Each row was made from one small tree. The marks that hang from a mark follow it in brackets, in the order of their numbers. Every link used is in the known rows. Write each row's tree.
Known rows:
z144[z865[z150]]: [ 2.28  0.93 -0.24 -0.60  3.54 -2.09  0.15 -0.56  1.03 -2.41  0.77  2.03
  0.90 -0.36 -1.39 -0.92  1.95  3.59 -1.43  0.83 -1.73  1.00 -0.84 -2.45]
z150[z970]: [-1.84 -0.60  0.22  1.29 -1.59  1.53 -1.98 -0.12  0.65  2.34 -0.91 -2.04
 -0.77  2.47  1.03 -3.13 -2.18 -0.72  0.55  0.27  0.54 -2.60 -0.41  1.94]
z577[z150[z865]]: [-0.66 -1.12 -0.83  0.60 -0.02  0.88 -1.87 -0.25  4.13  0.89  2.67 -2.22
  3.12  0.56  2.44 -3.03 -0.30 -1.49  1.36  0.23  1.88 -2.37 -0.37  0.77]
z525[z865]: [-0.26 -0.39 -0.61  2.85  2.52 -2.22 -0.85 -0.94  0.21  0.20  1.10  1.37
  1.97 -1.75 -0.80 -0.48  1.46 -0.61 -1.58 -1.20  0.52 -0.57  1.56 -1.27]
z378[z144]: [-1.93 -0.68  0.37  1.02  0.42  0.74  2.46 -0.50 -2.94 -2.23  1.29  0.90
 -2.08 -1.66  0.09  0.68 -1.58  0.60  1.23  0.18  0.55 -0.47 -2.80  0.68]
z525[z577[z150[z970]] z865[z378]]: [ 1.77 -1.27  0.75  2.35 -2.51 -2.89 -5.20  1.62  3.39  3.48  0.66  1.15
  2.78 -0.25  1.81 -1.90 -0.71 -4.68 -1.64 -3.21  1.51 -2.32  1.49  5.16]
z150[z577 z865 z970[z378]]: [-3.67  0.75 -1.37  1.40 -2.50  6.11  2.29 -1.16 -1.09  2.62 -2.17 -3.48
  0.40  6.65  0.05 -4.83 -1.64 -7.39 -0.39  2.25  2.06 -0.60  0.76  0.22]
z577[z150[z865[z144] z970[z378]]]: [-1.71 -0.39 -1.04  1.76 -1.42  2.36 -2.24 -0.83  1.66  0.65  1.51 -2.97
  2.61  2.61  2.89 -4.19 -2.07 -3.85  1.62 -1.57  2.94 -3.40 -2.92  3.19]
z970[z525]: [-1.90  1.09 -1.25  0.52 -0.92  1.04  1.27 -1.34 -0.55  3.69  1.23  0.57
 -2.29 -0.63  1.39 -1.26 -2.28 -0.76 -1.16  0.08 -1.22 -0.42  1.11 -0.18]
z577[z150[z865 z970[z378]]]: [-0.75 -0.64 -0.40  1.21 -0.75  2.86 -2.34  0.29  3.49  2.23  1.62 -3.76
  2.58  3.34  2.72 -4.81 -2.56 -3.97  1.27 -0.46  3.27 -3.77 -2.30  1.96]
z144[z865[z150 z378 z525]]: [ 1.96  0.44  0.65 -2.55  2.60 -2.76 -0.90 -1.12  1.11 -0.98  0.63  5.17
 -0.38  1.50  0.27 -2.41  2.17  2.68 -3.79 -2.23 -3.51  2.07 -2.02 -3.08]
z525[z865[z144 z150]]: [ 0.73  0.06  0.43  1.55  4.19 -5.34 -0.47 -1.84 -1.92 -3.52  1.91  2.17
  2.67 -1.02 -0.36 -0.75  2.00  0.90 -1.51 -3.58 -0.04  0.32  2.20 -0.53]
z525[z577[z150[z970[z378]]] z865[z144]]: [ 2.46  0.23 -0.50  3.18 -2.89 -2.66 -4.60 -0.37  0.62  1.22  0.14  0.88
  3.55 -2.07 -0.05 -1.53 -0.52 -4.37 -1.05 -3.02  2.56 -1.14  1.26  7.63]
z577[z150[z865[z378[z144] z525]]]: [-1.99 -2.02 -0.17 -0.68 -0.53  0.77 -1.48 -0.86  2.66  0.91  3.17  0.80
  1.02  1.19  3.84 -3.93 -0.95 -1.79  0.04 -2.22  0.72 -1.87 -2.86  0.90]
z378[z144[z865]]: [-1.67  0.10 -1.16  2.26  1.34  0.68  2.39 -1.51 -2.44 -2.88  1.06  2.80
 -1.83 -3.53 -1.32  0.75  0.12  2.53  0.42  1.48 -0.81 -0.28 -4.83 -0.40]
z577[z150]: [ 0.46  0.02 -0.61  0.00 -1.62 -0.45 -2.71  0.74  3.85  0.96  0.98 -0.96
  2.25 -0.98  2.52 -1.00 -0.48  0.32  0.97  0.44  1.18 -1.87  0.56  2.65]
z970[z150[z577] z525]: [-2.84  2.30 -3.20  3.09 -6.09  2.20  0.96 -0.09 -1.45  4.36  0.39 -0.93
  0.05  3.03  1.20 -1.70 -0.27 -2.70 -3.17  2.10 -2.79  3.49  5.77  0.46]
z378[z144[z865[z525]]]: [-1.43 -0.22 -1.06  0.88  0.62  0.61  1.23 -2.48 -2.05 -1.58  0.55  4.22
 -2.49 -3.15 -1.04 -1.09  0.51  3.22 -0.93  0.89 -1.56  0.80 -4.17 -0.01]
z525[z577 z865]: [ 3.59 -0.71  0.26  1.67 -0.56 -3.14 -2.21  0.16  0.42  1.40  0.25  1.98
  2.02 -2.50 -2.28 -0.15  1.11 -2.63 -2.18 -1.11  0.98  0.87  3.03  3.08]
z577[z150[z865[z378] z970]]: [-2.78 -1.98 -0.05  1.18 -1.19  1.85 -3.16  0.40  4.23  2.59  2.07 -2.70
  1.96  4.03  4.51 -4.92 -2.29 -3.55  1.19 -1.69  1.63 -4.53 -2.05  1.40]
z970[z525[z865]]: [-1.96  0.76 -1.48  2.86  1.01 -0.74  0.67 -2.16 -0.29  3.85  2.21  1.54
 -0.87 -2.02  0.96 -1.57 -1.31 -1.33 -2.46 -1.12 -0.74 -0.93  2.50 -1.19]
z577[z150[z865[z144] z970[z378 z525]]]: [-2.84  0.40 -1.74  2.13 -1.76  2.98 -1.58 -1.83  1.20  3.14  2.22 -2.60
  1.09  2.35  3.72 -4.87 -3.63 -4.43  0.73 -1.60  2.07 -3.60 -2.25  3.08]
z150[z577 z970[z378]]: [-2.12  2.35 -0.78  0.79 -4.18  4.36  1.24  0.03 -1.22  2.70 -4.42 -2.07
 -0.74  4.25 -0.01 -2.33 -2.03 -5.10 -0.83  2.39  1.22  0.07  1.96  2.52]
z525[z577 z865[z150]]: [ 5.58 -0.81  1.75 -0.11  1.70 -5.27 -1.99  0.96  0.78 -0.14  1.44  1.83
  2.68 -0.83 -2.08 -1.18  1.06 -1.37 -2.39 -1.96  0.93  1.35  4.25  2.20]

Write each row's tree:
[ 2.15 -0.28 -0.58  2.54 -1.10 -4.05 -2.01 -1.34 -2.20 -0.61  0.01  3.09
  2.30 -3.45 -2.13  0.81  1.82 -2.53 -1.76 -2.51  0.55  1.33  2.11  4.53] | z525[z577 z865[z144]]
[ 1.82  0.06 -0.12 -2.12 -4.28 -1.87 -2.94 -2.68 -2.36  0.37 -1.29  4.08
 -0.44 -0.92 -0.89 -1.62  0.90 -0.16 -2.11 -2.72 -1.22  3.43  0.95  6.39] | z865[z144 z525[z577]]
[ 2.62  1.72 -0.66  2.53 -4.03  1.84  2.33  2.03 -4.94  2.14  3.08  0.08
 -1.29  1.48 -0.55  0.07 -3.70 -5.67 -2.57 -1.79 -0.16  4.09 -1.10  2.86] | z970[z150 z378[z144] z525[z577]]
[-0.20 -0.01  0.11  0.88  0.37  0.00  1.28 -0.94 -2.00 -0.42  1.87  2.11
 -2.84 -1.54 -0.60 -2.21 -2.59  1.61 -0.52  1.01 -0.87 -0.63 -2.62  2.04] | z378[z144[z865[z150[z970[z525[z577]]]]]]
[ 1.05 -1.32  1.58 -2.52 -4.19 -1.12 -2.27  0.30  0.03  1.49  1.07  4.60
 -1.61 -0.16  2.41 -1.60 -1.68 -2.26 -1.77 -3.60 -0.64  1.01 -2.17  4.98] | z865[z378[z144] z525[z577[z150]]]
[-1.93  1.98 -0.66  0.14  0.00  0.32  0.93 -1.03  0.12  1.44 -0.96  2.28
 -1.52  2.95  1.25 -2.79 -0.15 -0.29 -2.79  0.57 -3.40  0.07  0.53 -1.67] | z144[z865[z150[z577 z970[z525]] z378]]
[-0.20  3.52 -1.11  1.50  1.79 -1.06  3.63 -2.17 -3.94  0.77  0.84  2.25
 -0.04  0.46  0.15 -0.78 -1.20 -4.43 -3.65 -2.36  0.03  1.94  2.46 -0.59] | z970[z378 z525[z865[z144 z150[z577]]]]
[-0.19 -0.98  3.28 -2.16  3.70 -2.43  2.57  1.61 -2.34 -4.00  2.88  2.08
 -1.54  2.59  2.37  0.29 -1.87 -0.38 -0.28 -3.81 -0.82  0.02 -2.64 -1.85] | z865[z150 z378[z144]]
[-2.05 -1.17 -0.89 -0.58 -1.23 -0.25 -2.66 -1.90  1.97  0.36  2.32  0.98
  2.19  1.63  4.07 -3.61  0.23 -1.93 -0.38 -3.36  0.10 -1.10 -2.15  1.69] | z577[z150[z865[z144 z378 z525]]]
[ 3.48 -0.46  1.92  0.21  1.41 -6.53 -1.51  0.18 -2.21 -2.46  1.47  4.05
  2.36 -0.02 -0.42  0.40  1.32 -3.14 -2.93 -5.80 -0.42  1.75  1.75  2.64] | z525[z577 z865[z144 z150 z378]]
[-2.75 -0.18 -0.75  2.62 -2.34  0.08 -3.57 -0.19  3.78  5.02  1.73 -0.78
  0.67  0.47  4.89 -3.85 -3.02 -2.20 -0.61 -1.73  0.52 -4.78  0.68  2.71] | z577[z150[z970[z525[z865[z378]]]]]
[ 2.74 -0.78  1.32 -3.28 -4.45 -1.70 -4.23  0.87  2.50  3.31 -0.14  3.61
 -0.01  1.20  2.34 -2.12 -0.39 -2.66 -2.81 -3.67 -1.04  1.37  0.09  4.71] | z865[z378 z525[z577[z150]]]
[ 1.52 -1.89  0.19 -1.81 -1.09  0.92 -1.29 -1.83  0.78  2.41  1.24  0.71
  0.62  2.20 -0.80 -4.75  0.23 -2.63 -1.46 -0.89  0.35  1.58  0.13  1.00] | z150[z865[z525[z577]]]
[ 0.13  1.22 -0.50  3.09 -2.01  0.92 -0.85 -1.23 -2.42  4.30 -0.06  0.28
 -1.10  0.78  0.16 -2.76 -3.68 -5.46 -2.27 -2.60  1.29 -1.07 -0.13  4.29] | z150[z970[z378 z525[z577 z865[z144]]]]
[-0.60  1.20 -0.21 -1.64 -0.80 -0.55 -1.12 -1.55  0.82  1.13 -1.92  3.89
 -0.93  3.55  0.79 -4.50  1.47  1.08 -3.98 -0.14 -3.60  1.59  0.37 -0.88] | z144[z865[z150[z577 z970] z378 z525]]
[ 1.50  0.01  2.73 -1.11  2.44 -0.22  0.94  1.13 -1.42 -1.66  1.15 -1.37
 -0.89  3.80  0.60 -2.94 -3.35 -0.78  0.24 -1.66  1.46 -0.81 -1.56  0.73] | z865[z150[z970[z378[z144]]]]
[-1.39 -1.56 -0.59  2.69 -0.58  0.60 -0.46  1.49 -0.47 -0.12  3.50 -1.64
  2.76  5.99  1.28 -2.01  1.20 -3.52 -1.48 -2.90 -1.33  1.83 -1.10 -3.13] | z970[z150[z865[z378]]]
[-0.68  0.30 -1.02  0.21 -3.30  0.26 -0.83 -1.10  0.12  3.80  2.55  1.06
 -0.46 -0.31  2.73 -1.83 -2.52 -4.56 -1.06 -2.20 -0.51 -0.58  0.31  3.99] | z970[z525[z577[z150[z865[z144 z378]]]]]
[ 0.42  0.74  2.04 -0.89  1.95  0.44  1.76  0.31 -1.80  0.63  1.88 -0.99
 -2.33  3.42  1.65 -3.66 -4.94 -1.33 -0.43 -1.55  0.84 -1.14 -0.98  0.61] | z865[z150[z970[z378[z144] z525]]]
[-1.99  3.72 -3.67  4.44 -3.84  3.86  4.74 -0.22 -5.19  1.49  0.81  1.13
 -1.31  1.55 -0.58 -0.04 -1.15 -4.08 -3.58  1.76 -2.21  4.58 -0.41 -0.72] | z970[z150[z577] z378[z144[z865]] z525]
[-1.76 -0.07  1.05  1.24  3.04 -3.12  2.40 -0.20 -2.04 -2.47  1.47  3.10
  0.68  0.69  0.85 -0.36  0.76 -2.00 -2.34 -2.26 -0.44  0.42  2.02 -2.16] | z525[z865[z150[z577] z378[z144]]]
[ 0.64  0.30  0.72  2.26  3.69 -3.73 -0.89 -1.36 -2.25 -2.35  1.13  0.97
  2.23  1.11 -0.01 -2.20  0.24 -1.30 -1.55 -4.07  1.07 -0.60  0.52  0.48] | z525[z865[z144 z150[z970[z378]]]]
[ 2.84 -0.61  0.56 -0.25 -5.46 -0.27 -4.89  1.88  3.65  3.28 -0.63 -1.50
  1.50  0.00  1.16 -2.50 -2.02 -2.36  0.62  0.28  1.92 -1.54  1.77  7.79] | z525[z577[z150[z970]]]
[-2.08 -1.11  1.27 -1.84 -0.71 -0.18  0.67 -0.97 -2.28 -0.18  0.76  4.66
 -3.18  1.09  2.10 -1.41 -0.96 -0.77 -1.92 -3.81 -1.67  1.09 -3.79  0.04] | z865[z378[z144] z525]
[-2.57 -0.65  0.09  3.13 -2.27  0.78 -0.97 -0.77 -1.27  4.75  1.10  1.06
 -2.80  0.36  1.84 -3.35 -4.24 -4.01 -1.50 -2.18  0.13 -2.72 -0.22  3.26] | z150[z970[z525[z577 z865[z378[z144]]]]]
[-2.26  0.79 -0.45  2.49  0.72 -3.16 -0.68 -2.43 -1.83 -1.37 -0.47  0.88
  2.14  1.29  0.30 -2.79  1.07 -0.67 -1.77 -1.18 -0.11 -0.30  4.46  1.54] | z525[z865[z144 z150[z577 z970]]]
[-5.62  1.93 -2.16  1.63 -5.91  4.37  0.68 -1.82 -0.63  6.14 -2.83 -1.61
 -2.83  2.97  2.02 -4.17 -3.04 -3.24 -1.13  3.55 -0.88 -1.06  4.73  3.03] | z150[z577 z970[z525]]
[-1.02 -1.19 -0.92  2.99 -3.71  1.40  0.90  0.86 -2.38  3.28  5.03 -0.12
 -0.45  3.87  1.46 -2.52 -2.25 -5.84 -2.55 -2.73 -1.64  2.39 -0.23  0.66] | z970[z150[z865[z378[z144]]] z525[z577]]
[-3.07 -1.56 -0.29 -0.91  0.72  0.39  0.13 -3.21 -2.17 -0.65  1.85  2.73
 -0.07  3.37  1.74 -3.46  0.97 -2.88 -1.67 -4.82 -1.45  0.90 -3.30 -1.37] | z150[z865[z144 z378 z525]]
